Each row was made from one path, in order. Every step used is in the known rows, and no mark comes twice. Write each row's path.
Known rows
zoloz-siripo-sela-mati: 171  -185  99  2  -326  495  -243  -63  11  235  32  364  263  -130  207  -200  -25  526  193  -191  -180  -9  -14  -357  -380
vozop-sela-mati: 389  -105  -113  103  -278  467  -176  -102  389  340  -54  166  79  -102  176  -144  -188  596  229  -15  -103  -123  -82  -230  -304
vozop-zoloz-siripo-sela-mati: 125  0  156  -94  -221  473  -244  -40  160  220  -22  336  252  -37  214  -171  37  515  230  -143  -109  -51  -86  -154  -337
mati-zoloz: 97  -35  150  113  -108  463  -308  -155  133  437  -171  -271  35  -104  234  -33  282  166  128  84  -429  -85  66  -290  -389
molot-zoloz-siripo-sela: 64  -422  197  69  -146  275  -261  -78  -28  136  14  194  196  -65  273  -156  -30  235  294  -174  -244  200  42  27  -125
zisek-zoloz-vozop: -138  -137  -207  14  -158  425  44  -197  1  297  45  -127  126  -170  344  -84  379  299  124  162  -170  70  279  -472  -120
vozop-zoloz-siripo: 171  -81  35  -97  -101  391  -426  -205  222  127  -187  -272  108  -21  277  -117  174  199  173  -90  -201  -3  -166  234  -246
molot-zoloz-mati: 55  -374  -219  87  145  453  6  6  142  -19  -171  -103  68  360  143  -37  236  277  261  -353  -275  -167  -60  360  0
molot-zoloz: 76  -466  106  215  23  369  -205  -65  151  405  -75  -238  88  157  211  42  221  217  260  -56  -251  -15  28  416  212
sela-siripo-zoloz: 51  12  21  99  -68  279  25  -66  -255  297  -457  -119  254  266  143  -26  152  -40  176  11  -164  -370  -192  520  -419
zisek-zoloz: 38  121  -42  45  -91  406  -191  -234  108  357  -48  -157  93  17  311  16  154  248  22  114  -194  -31  -138  -425  -78
zisek-zoloz-molot: 93  296  -208  -90  -94  378  -175  -109  120  413  37  -107  94  -121  344  -86  139  314  -51  424  -173  -22  -506  -371  -236
sela-vozop: 238  -94  141  72  -141  184  -97  -134  -110  462  -108  4  5  158  256  -112  376  538  -66  -87  -386  -203  -206  168  -49
molot-zoloz-siripo-sela-vozop: 187  -446  251  94  -73  105  -168  -80  -230  351  57  322  143  113  288  -174  115  583  -5  -245  -381  64  -104  128  -8
mati-zoloz-siripo-sela: 86  -141  212  -5  -230  330  -326  -137  -33  154  -20  182  171  -237  303  -199  -8  196  199  -85  -345  153  68  -420  -499
sela-siripo: 161  -114  172  97  -258  269  -32  -272  -365  370  -170  -87  226  165  181  -114  19  -63  -1  -63  -249  -288  -67  181  -264
siripo-zoloz: 31  137  -80  67  -51  353  -101  39  117  223  -475  -193  103  124  195  -7  374  147  338  72  -177  -245  -204  442  -328
molot-zoloz-vozop-sela: 162  -498  -218  166  -91  273  3  -110  360  238  -6  -13  19  -174  294  -148  -59  373  392  99  -101  169  288  54  -35
siripo-zoloz-vozop: -146  -130  -239  34  -112  382  125  20  15  181  -300  -156  139  -82  250  -97  549  212  379  123  -166  -97  230  226  -313
zisek-zoloz-siripo: 178  -305  -106  49  -189  455  -413  -312  -5  221  14  -202  149  -142  306  -85  -39  274  -43  -78  -280  155  -91  -483  -255
sela-molot: 230  -26  102  -1  -115  216  -227  76  57  223  -95  1  30  153  178  -146  113  469  129  97  -55  -54  227  41  -224
siripo-sela: 27  230  218  -48  -255  220  -61  -57  31  156  -124  260  126  -62  296  -176  196  166  351  15  -197  -30  -57  -56  -233

Which path is each row?
164  -143  177  12  -135  119  -156  -170  -237  331  72  372  141  48  334  -184  78  594  -129  -146  -353  76  -189  -302  -158 -> zisek-zoloz-siripo-sela-vozop
254  -809  35  174  -22  330  -454  -39  -13  216  64  -141  129  77  186  -101  -104  443  93  -169  -176  203  239  157  -65 -> sela-molot-zoloz-siripo
39  26  -307  0  74  371  192  12  -174  -103  -480  -19  204  445  94  -79  195  60  181  -298  -208  -455  -232  448  -494 -> sela-siripo-zoloz-mati
112  -99  148  -35  -293  270  -251  -131  -55  62  -41  229  172  -182  313  -245  5  197  261  -127  -243  131  -36  -180  -357 -> zoloz-siripo-sela
196  -338  -13  137  -220  237  68  -288  -157  362  -67  35  181  -105  237  -196  -244  68  75  82  -206  -94  256  -185  -470 -> mati-zoloz-vozop-sela-siripo
232  -121  -214  39  -50  123  -23  163  249  90  -150  159  25  14  203  -221  -94  581  320  219  107  72  407  37  -386 -> siripo-zoloz-vozop-sela-molot
-132  -218  -139  70  -137  323  214  -62  -286  253  -280  -94  253  26  211  -112  368  58  246  76  -158  -206  248  287  -380 -> sela-siripo-zoloz-vozop
69  -6  237  80  -177  530  -250  -52  119  464  -35  197  173  -120  196  -72  137  430  173  6  -328  -79  112  -556  -480 -> siripo-sela-mati-zoloz
288  -531  49  207  109  180  -231  83  300  306  4  35  27  207  172  -53  -214  527  259  47  -10  121  262  297  95 -> vozop-sela-molot-zoloz
107  -415  -196  73  214  348  -16  147  104  -48  -103  -2  63  470  98  -68  142  459  210  -306  -133  -113  142  333  -41 -> sela-molot-zoloz-mati
44  -38  102  -35  -219  293  -257  -186  -59  106  44  250  204  -158  356  -173  -75  250  134  -57  -204  200  -69  -512  -316 -> zisek-zoloz-siripo-sela
300  -152  19  156  -150  546  -314  -123  370  493  -71  20  70  -167  182  -81  -99  513  149  60  -290  -82  86  -542  -504 -> vozop-sela-mati-zoloz
263  -506  10  124  -235  624  -512  -195  41  367  -5  -150  168  -230  189  -121  -18  414  -2  -153  -417  48  93  -519  -538 -> sela-mati-zoloz-siripo
204  -168  -260  64  -238  266  22  -162  324  161  -72  22  -14  -280  319  -238  -15  342  361  147  -107  88  212  -148  -274 -> zoloz-vozop-sela
167  -230  -191  95  -185  326  -66  -173  353  266  -67  -34  -11  -348  306  -188  -31  344  306  181  -198  122  318  -388  -420 -> mati-zoloz-vozop-sela
150  -493  157  179  102  246  -246  111  94  352  -4  -80  74  288  159  -5  96  451  204  6  -89  32  280  373  165 -> sela-molot-zoloz
57  438  339  -167  53  84  -78  -36  185  319  -198  206  68  282  315  -100  441  445  143  -3  -184  -194  -305  444  -22 -> siripo-sela-vozop-zoloz
342  -135  52  129  -253  174  -28  -293  -104  312  -143  63  151  68  208  -180  -372  30  74  -2  -138  -198  -91  87  -349 -> vozop-sela-siripo
142  166  -54  -44  -114  423  -267  -52  149  471  -53  -188  45  -226  289  -124  233  250  22  389  -348  -67  -332  -262  -476 -> mati-zoloz-molot
